What can hang from each mark
fele: girizo sunipi
saso: dide fele sunipi
girizo: dide saso sunipi
sunipi: gidap
dide: fele gidap
gidap: fele girizo saso

Every row comes from one small tree of marks. The marks that hang from a mark follow it in brackets, in alphabetical order. Every link used is in the known rows. Which tree was each row made from?
Known rows
saso{dide fele{girizo sunipi{gidap}}}: [-3.10  0.15 -0.25 -1.19 -4.35 -1.26 -0.92  3.74 -2.47 -0.68  4.17 -2.90
 -1.02  3.80  0.96  1.73 -4.19 -2.58  0.38  2.34  2.44 -6.36 -1.07 -0.71]
girizo{dide}: [-3.59  0.36 -0.85 -5.82 -3.70  2.50 -2.15  1.36 -2.64 -0.18  1.88 -0.93
 -0.51  1.72 -3.72  0.53 -4.30 -4.82  1.02  3.44  0.19  0.00 -1.29 -0.90]
saso{dide{gidap}}: [-2.55 -1.99 -2.27 -3.26 -4.05  2.50 -3.31  1.95 -2.50 -0.63  2.64 -1.74
  1.16  2.02 -0.39 -0.92 -2.86 -5.35 -0.16  2.42 -0.56 -4.28 -0.84  1.95]
saso{sunipi}: [-4.28 -0.70 -0.64 -4.09 -3.20  1.37 -1.84  2.51 -4.27 -0.37  1.53 -2.05
 -0.13  3.24 -0.02 -0.29 -0.92 -2.98 -1.61  2.50 -2.36 -0.92 -0.93  0.30]
dide{gidap}: [-2.07 -0.56  0.21 -3.73 -3.59  2.72 -4.06  2.58 -2.81  0.13  2.56 -2.42
  2.80  2.20 -3.46 -0.85 -1.03 -4.77  0.02  2.79 -1.66 -2.76 -1.97  1.51]
sunipi{gidap}: [-2.72 -0.41  0.99 -3.67 -2.73  1.05 -2.00  2.56 -2.06 -0.51  2.64 -2.44
  2.22  3.13 -2.74  0.32 -1.33 -3.16  1.11  1.12 -0.07 -4.23 -1.91 -2.10]
fele{girizo{dide sunipi{gidap{saso}}}}: [-3.54  1.52  2.38 -4.67 -4.42  0.58 -1.29  3.07 -1.46 -0.44  4.68 -1.76
  1.53  1.76 -2.08  2.23 -1.84 -3.68  1.41  2.84  0.34 -2.67 -2.95 -1.36]
sunipi{gidap{fele{girizo}}}: [-4.26 -0.31  1.70 -2.87 -3.98  1.07 -1.05  3.78 -3.99 -0.12  3.45 -2.60
  1.15  3.31 -2.17  0.69 -1.63 -1.85  1.33  1.43  0.22 -4.77 -2.35 -2.38]
girizo{saso}: [-2.27  1.05 -0.47 -5.28 -4.52  3.61 -3.38  2.71 -2.64 -0.97  1.63 -0.81
  1.94  1.53 -4.59  0.32 -1.70 -2.80 -0.18  2.98  0.49 -0.74 -2.24 -1.36]
girizo{dide saso}: [-1.95  1.15 -0.02 -7.20 -4.05  5.30 -2.80  1.24 -1.93 -0.13  2.61  0.26
 -0.49  0.52 -6.48  0.79 -4.53 -4.62  0.68  4.59  1.94  0.93 -2.91 -1.31]
dide{fele{girizo{saso sunipi}} gidap}: [-2.86  2.52  0.76 -3.09 -3.87  2.67 -2.63  3.60 -3.42 -0.27  3.38 -4.51
  2.56  1.44 -3.79  0.86 -2.08 -4.44 -1.15  3.48  0.32 -4.43 -3.70  1.08]
sunipi{gidap{girizo}}: [-3.88 -1.19  0.44 -2.27 -4.90  1.58 -2.04  3.15 -1.46 -0.30  2.71 -2.48
  2.65  3.20 -2.99  0.46 -0.97 -2.87  1.21  1.65 -0.53 -4.98 -1.25 -2.34]
fele{girizo{sunipi{gidap}}}: [-3.67  1.60  1.67 -4.03 -4.78 -1.09 -1.45  4.38 -2.40 -1.13  3.83 -3.05
  2.69  2.44 -1.36  2.30 -0.04 -3.11  1.22  1.85 -1.34 -3.84 -2.11 -1.54]
dide{fele{girizo{saso} sunipi}}: [-4.94  3.29 -1.02 -2.71 -4.74  0.81 -0.99  4.02 -3.79 -1.01  3.26 -4.04
  2.74  2.76 -2.86  2.62 -3.71 -2.31 -2.52  2.18  1.48 -3.66 -2.43 -1.36]
sunipi{gidap{girizo{dide}}}: [-3.75 -1.18  0.66 -3.10 -4.63  2.31 -1.68  2.46 -1.09  0.11  3.16 -1.88
  1.57  2.71 -3.97  0.68 -2.35 -3.72  1.63  2.41  0.26 -4.15 -1.56 -2.31]
dide{fele{sunipi} gidap}: [-3.53  1.49 -0.43 -1.72 -2.79  1.12 -2.29  2.52 -3.49  0.77  2.93 -5.14
  3.21  2.93 -3.45 -0.51 -4.19 -4.42 -1.79  2.34  0.35 -4.38 -2.53  2.11]
gidap{girizo{dide}}: [-5.43 -0.66 -1.72 -3.42 -6.95  2.66 -2.33  2.68 -2.01 -0.19  1.57 -1.40
  0.89  2.01 -3.46  0.65 -2.94 -3.84  0.92  3.79 -0.85 -1.61 -0.10 -1.21]
girizo{dide{fele} sunipi}: [-4.21  2.45  0.27 -5.20 -2.69 -0.43 -0.85  1.26 -3.00 -0.10  0.91 -4.05
 -0.82  1.43 -3.20 -0.56 -5.82 -5.06  2.17  3.58  0.52 -0.70 -1.93  0.46]
sunipi{gidap{fele{girizo} saso{dide}}}: [-4.40 -1.63  1.43 -1.27 -4.13  2.28 -1.36  2.89 -2.79 -0.10  3.76 -1.40
  1.61  3.11  0.11 -0.34 -2.18 -0.77  0.20  1.26  1.83 -5.82 -2.71 -1.49]
fele{girizo{dide} sunipi{gidap{saso}}}: [-3.69  1.23  2.44 -3.25 -4.52  0.53 -0.65  3.07 -0.75  0.56  7.31 -1.38
  3.40  2.87 -3.10  3.29 -3.48 -2.92 -0.67  2.07  2.04 -3.60 -3.44 -1.48]
girizo{sunipi{gidap}}: [-2.73  0.82  2.15 -3.90 -2.72 -1.98 -1.62  2.49 -1.96 -0.37  1.99 -3.80
  2.23  2.54 -2.11 -0.89 -1.60 -3.49  2.88  1.54 -1.07 -3.18 -1.91 -0.29]
sunipi{gidap{fele girizo}}: [-5.19 -1.57  0.90 -1.43 -5.27  1.43 -1.35  3.46 -3.25  0.37  2.32 -2.85
  1.26  3.43 -2.79 -0.56 -2.06 -1.57  1.86  1.82 -0.05 -4.94 -1.38 -2.16]

Write each row's tree
[-3.17 -0.12  0.64 -4.83 -3.61  2.93 -2.25  1.36 -3.35  1.41  3.57 -1.74
 -0.26  1.82 -4.80 -0.72 -5.46 -5.24  1.24  3.99  0.48 -0.67 -2.44  1.36] => girizo{dide{gidap{fele{sunipi}}}}
[-3.77 -0.13  0.23 -1.04 -2.35  4.09 -2.93  1.90 -3.45  0.43  1.82 -3.65
  2.20  2.68 -1.12 -1.82 -2.31 -2.87 -3.16  2.87  0.45 -4.07 -3.17  2.37] => dide{fele gidap{saso{sunipi}}}
[-5.39  1.55 -1.05 -1.10 -3.84 -0.46 -0.70  2.97 -3.17 -0.25  2.15 -5.01
  2.78  3.65 -2.51  0.67 -4.40 -2.45 -1.27  1.36  1.08 -4.87 -1.52 -1.05] => dide{fele{sunipi{gidap{girizo}}}}
[-2.42 -0.52  0.66 -4.79 -3.34  4.53 -3.35  0.82 -1.58  0.73  3.09 -0.55
  0.87  1.35 -3.96 -0.71 -3.78 -4.96  0.37  3.98  0.70 -0.86 -2.69  1.14] => girizo{dide{gidap{saso}}}
[-4.04  2.09  0.85 -5.57 -5.19 -0.11 -1.43  3.45 -2.53 -0.85  3.82 -2.08
  0.85  1.46 -2.27  2.58 -2.10 -4.38  1.32  3.31 -0.87 -1.52 -1.92 -0.98] => fele{girizo{dide sunipi}}
[-2.89 -2.99 -1.70 -3.47 -3.07  2.99 -2.53  1.63 -3.43  0.14  3.33 -1.72
 -0.98  2.65  1.33 -1.29 -2.43 -5.39 -2.00  2.98 -1.54 -3.32 -1.17  3.25] => saso{dide{gidap} sunipi}
[-3.26 -0.89 -0.92 -0.55 -4.24 -1.08 -1.35  2.74 -2.11 -0.18  2.50 -3.10
 -1.14  3.96  0.36 -0.16 -5.09 -2.45  1.10  2.36  2.41 -5.92 -0.31 -0.08] => saso{dide fele{sunipi{gidap{girizo}}}}
[-2.81  0.35  2.64 -3.02 -2.71 -1.18 -1.93  2.18 -1.25 -0.23  1.97 -3.23
  3.06  2.57 -1.48 -1.51 -1.32 -2.34  2.21  1.39 -0.22 -3.30 -2.43  0.05] => girizo{sunipi{gidap{saso}}}
[-3.75 -0.96  0.89 -1.81 -6.35  3.09 -3.23  3.29 -3.40  1.65  3.67 -2.64
  2.79  2.34 -4.97 -1.40 -2.85 -2.92  0.31  3.71 -0.28 -3.02 -2.38  1.74] => dide{gidap{fele{sunipi} girizo{saso}}}
[-3.69 -0.69 -0.41 -0.24 -4.05  0.82 -2.61  1.94 -1.77 -0.48  1.34 -1.36
  1.14  3.34  1.48 -1.47 -3.60 -0.42 -0.92  2.12  2.59 -3.88 -1.18  0.71] => gidap{saso{dide fele{sunipi}}}
[-4.35 -2.00 -1.94 -2.38 -1.95  1.88 -0.33  1.68 -3.76 -0.57  2.65 -3.19
 -1.83  3.39  2.10 -0.43 -3.96 -4.15 -2.25  1.82  0.52 -5.51 -1.43  0.65] => saso{dide{fele} sunipi{gidap}}
[-3.77  0.39  0.94 -0.61 -3.84  0.65 -2.84  2.38 -2.13 -0.14  0.80 -1.83
  2.06  3.53 -0.17 -1.19 -2.25  0.37 -0.71  2.16  1.96 -2.63 -1.67 -0.09] => gidap{saso{fele{sunipi}}}
[-3.58 -1.09  1.80 -1.20 -4.07  2.49 -3.38  2.24 -3.38  1.61  3.21 -2.24
  3.42  2.79 -2.43 -2.58 -2.58 -1.89 -0.61  2.52  0.40 -2.98 -2.97  2.71] => dide{gidap{fele{sunipi} saso}}
[-6.25 -1.37 -1.58  0.77 -6.82  1.26 -2.29  2.35 -0.95 -0.71  0.74 -2.65
  3.10  2.26  1.39 -1.79 -2.66 -1.09 -0.48  2.45  0.63 -4.76 -0.62  1.07] => gidap{girizo{sunipi} saso{dide{fele}}}
[-5.20 -0.46  0.50  0.06 -6.53  2.36 -2.46  2.24 -0.71  0.74  1.61 -1.16
  1.04  2.88 -1.90 -0.70 -3.88 -0.42  0.13  3.96  2.37 -2.52 -1.12 -0.42] => gidap{girizo{dide} saso{fele{sunipi}}}
[-0.57  0.56  0.99 -6.97 -3.67  6.55 -3.69  1.06 -1.57  0.69  3.88  0.01
  0.25  0.23 -7.53  0.12 -4.33 -5.91  0.66  5.15  1.85  0.31 -3.83  0.42] => girizo{dide{gidap} saso}
[-1.35  1.71  0.70 -6.06 -3.66  4.56 -2.60  1.48 -2.46 -0.06  1.79 -0.31
 -2.78  1.07 -6.02  0.49 -5.14 -3.59  1.51  5.28  3.22  0.45 -2.76 -1.61] => girizo{dide saso{fele}}
[-6.17 -1.53 -1.73 -1.58 -8.26  3.47 -2.08  3.69 -4.37  0.08  1.20 -1.57
  0.01  2.11 -2.51 -1.16 -3.60 -1.15  0.75  3.65  0.42 -2.94 -0.63 -0.73] => gidap{fele girizo{saso{dide}}}
[-3.49 -0.97 -0.26 -2.19 -4.87  2.99 -1.81  2.91 -1.23 -0.49  2.93 -2.45
  1.97  2.62 -3.34  0.62 -2.39 -3.06  0.46  2.13  1.21 -5.60 -1.97 -2.16] => sunipi{gidap{girizo{saso{dide{fele}}}}}
[-4.99  0.84  0.40 -3.52 -6.00  0.76 -1.36  4.09 -5.32 -0.42  2.51 -2.34
  0.04  2.01 -1.37  0.03 -2.79 -1.55  1.11  2.98  0.11 -2.45 -1.93 -0.50] => gidap{fele{girizo{saso{dide} sunipi}}}
[-2.93 -1.49  0.33 -1.81 -2.98  0.88 -0.53  3.31 -3.48 -0.62  3.68 -2.38
 -4.21  3.94  3.03  1.07 -2.41 -2.71 -0.70  3.06  1.13 -6.13 -1.42 -0.44] => saso{dide fele{girizo} sunipi{gidap}}
[-5.16 -0.23  1.11  0.70 -6.58  0.21 -2.91  3.04 -1.12 -0.18 -0.28 -2.59
  2.03  2.89  0.02 -1.96 -1.16  0.49  1.24  3.21  0.47 -3.45 -0.82  0.05] => gidap{girizo{sunipi} saso{fele}}
[-5.07 -0.75 -3.25 -1.27 -4.45  0.41 -1.03  2.39 -2.63 -0.84  2.35 -3.56
  1.23  3.04  0.14  0.20 -5.23 -3.72 -1.13  1.51  1.19 -5.85 -0.46  0.15] => saso{dide{fele{sunipi{gidap{girizo}}}}}
[-3.28 -0.49  0.86 -1.71 -3.35 -0.50 -1.52  2.20 -1.03  0.42  4.52 -2.32
  4.09  3.69 -1.57 -0.09 -3.51 -2.20 -0.55  0.72  1.50 -4.26 -2.15 -0.02] => fele{sunipi{gidap{saso{dide}}}}
[-3.09 -0.85  0.80 -2.90 -5.03  2.80 -2.35  3.10 -1.04 -0.33  3.04 -1.87
  2.73  2.66 -4.44  0.54 -1.13 -2.78  1.02  2.13  0.49 -4.44 -2.07 -2.54] => sunipi{gidap{girizo{saso}}}
[-3.39  2.36  1.17 -2.72 -4.50 -1.40 -1.94  4.32 -3.76 -1.17  0.99 -3.48
 -0.92  3.08 -0.46  1.14 -1.29 -1.59  1.66  3.21 -0.02 -3.11 -1.00 -1.35] => saso{fele{girizo{sunipi}}}
[-2.74  1.17  1.20 -6.18 -4.73  4.28 -1.57  3.26 -2.50 -0.39  5.46 -0.19
 -0.12  1.43 -3.81  3.40 -1.84 -3.99 -0.85  3.97  0.81 -1.39 -3.42 -2.08] => fele{girizo{dide saso{sunipi{gidap}}}}
[-3.09  2.55  1.16 -5.11 -5.76  0.74 -2.26  4.40 -2.52 -1.32  3.65 -2.03
  2.62  1.31 -2.92  2.44 -0.27 -2.88  0.51  2.98 -0.59 -2.01 -2.56 -1.25] => fele{girizo{saso sunipi}}
[-3.49  0.15  0.89 -2.35 -4.86 -0.12 -1.55  3.07 -1.13  0.56  4.54 -2.73
  4.06  3.46 -4.29  0.87 -3.05 -2.65  0.11  1.64  0.73 -3.74 -1.99 -1.04] => fele{sunipi{gidap{girizo{saso}}}}
[-2.71  1.99  2.10 -3.81 -5.06  0.48 -1.24  4.33 -1.45 -0.09  7.10 -1.95
  4.31  2.77 -4.45  3.81 -1.89 -2.57 -0.92  1.84  1.41 -4.05 -3.65 -2.11] => fele{girizo{saso} sunipi{gidap}}
[-3.53  0.85  0.68 -3.77 -6.54  1.96 -2.39  2.58 -1.45  0.19  1.33 -2.07
 -0.52  1.28 -4.93 -0.08 -3.67 -3.18  2.68  5.11  0.86 -1.07 -1.44 -0.76] => gidap{girizo{dide saso{fele} sunipi}}
[-1.35  1.70  1.44 -3.62 -3.63  1.79 -2.63  2.91 -2.30 -0.07  2.30 -1.96
  0.58  2.53 -4.77  0.29 -3.14 -1.72  0.63  3.28  2.57 -2.22 -2.74 -1.52] => girizo{saso{fele{sunipi{gidap}}}}
[-3.54  1.66  0.99 -4.46 -5.23  0.51 -1.53  3.41 -2.04  0.67  6.88 -1.91
  2.82  2.38 -3.82  3.28 -3.65 -4.81 -0.74  3.09  0.20 -2.20 -2.65  0.23] => fele{girizo{dide{gidap}} sunipi}
[-3.57  1.55  1.77 -4.25 -4.49 -0.33 -0.36  3.42 -1.42  0.50  7.27 -2.00
  2.59  2.94 -3.79  3.92 -3.76 -3.99 -0.04  2.14  1.26 -3.42 -2.91 -1.78] => fele{girizo{dide} sunipi{gidap}}
[-2.45 -0.27  1.25 -4.73 -3.39  4.08 -2.04  2.54 -3.54  0.10  2.82 -1.16
  0.00  2.28 -3.78 -0.35 -1.82 -2.38 -0.71  3.17  0.62 -1.40 -3.15 -0.97] => girizo{saso{sunipi{gidap{fele}}}}
[-1.87  0.70  2.87 -4.54 -2.70  1.09 -2.79  0.77 -1.29  1.15  2.51 -2.41
 -0.06  1.20 -3.49 -2.00 -4.22 -4.91  2.85  4.46  0.63 -0.76 -3.00  2.47] => girizo{dide{gidap{saso{fele}}} sunipi}
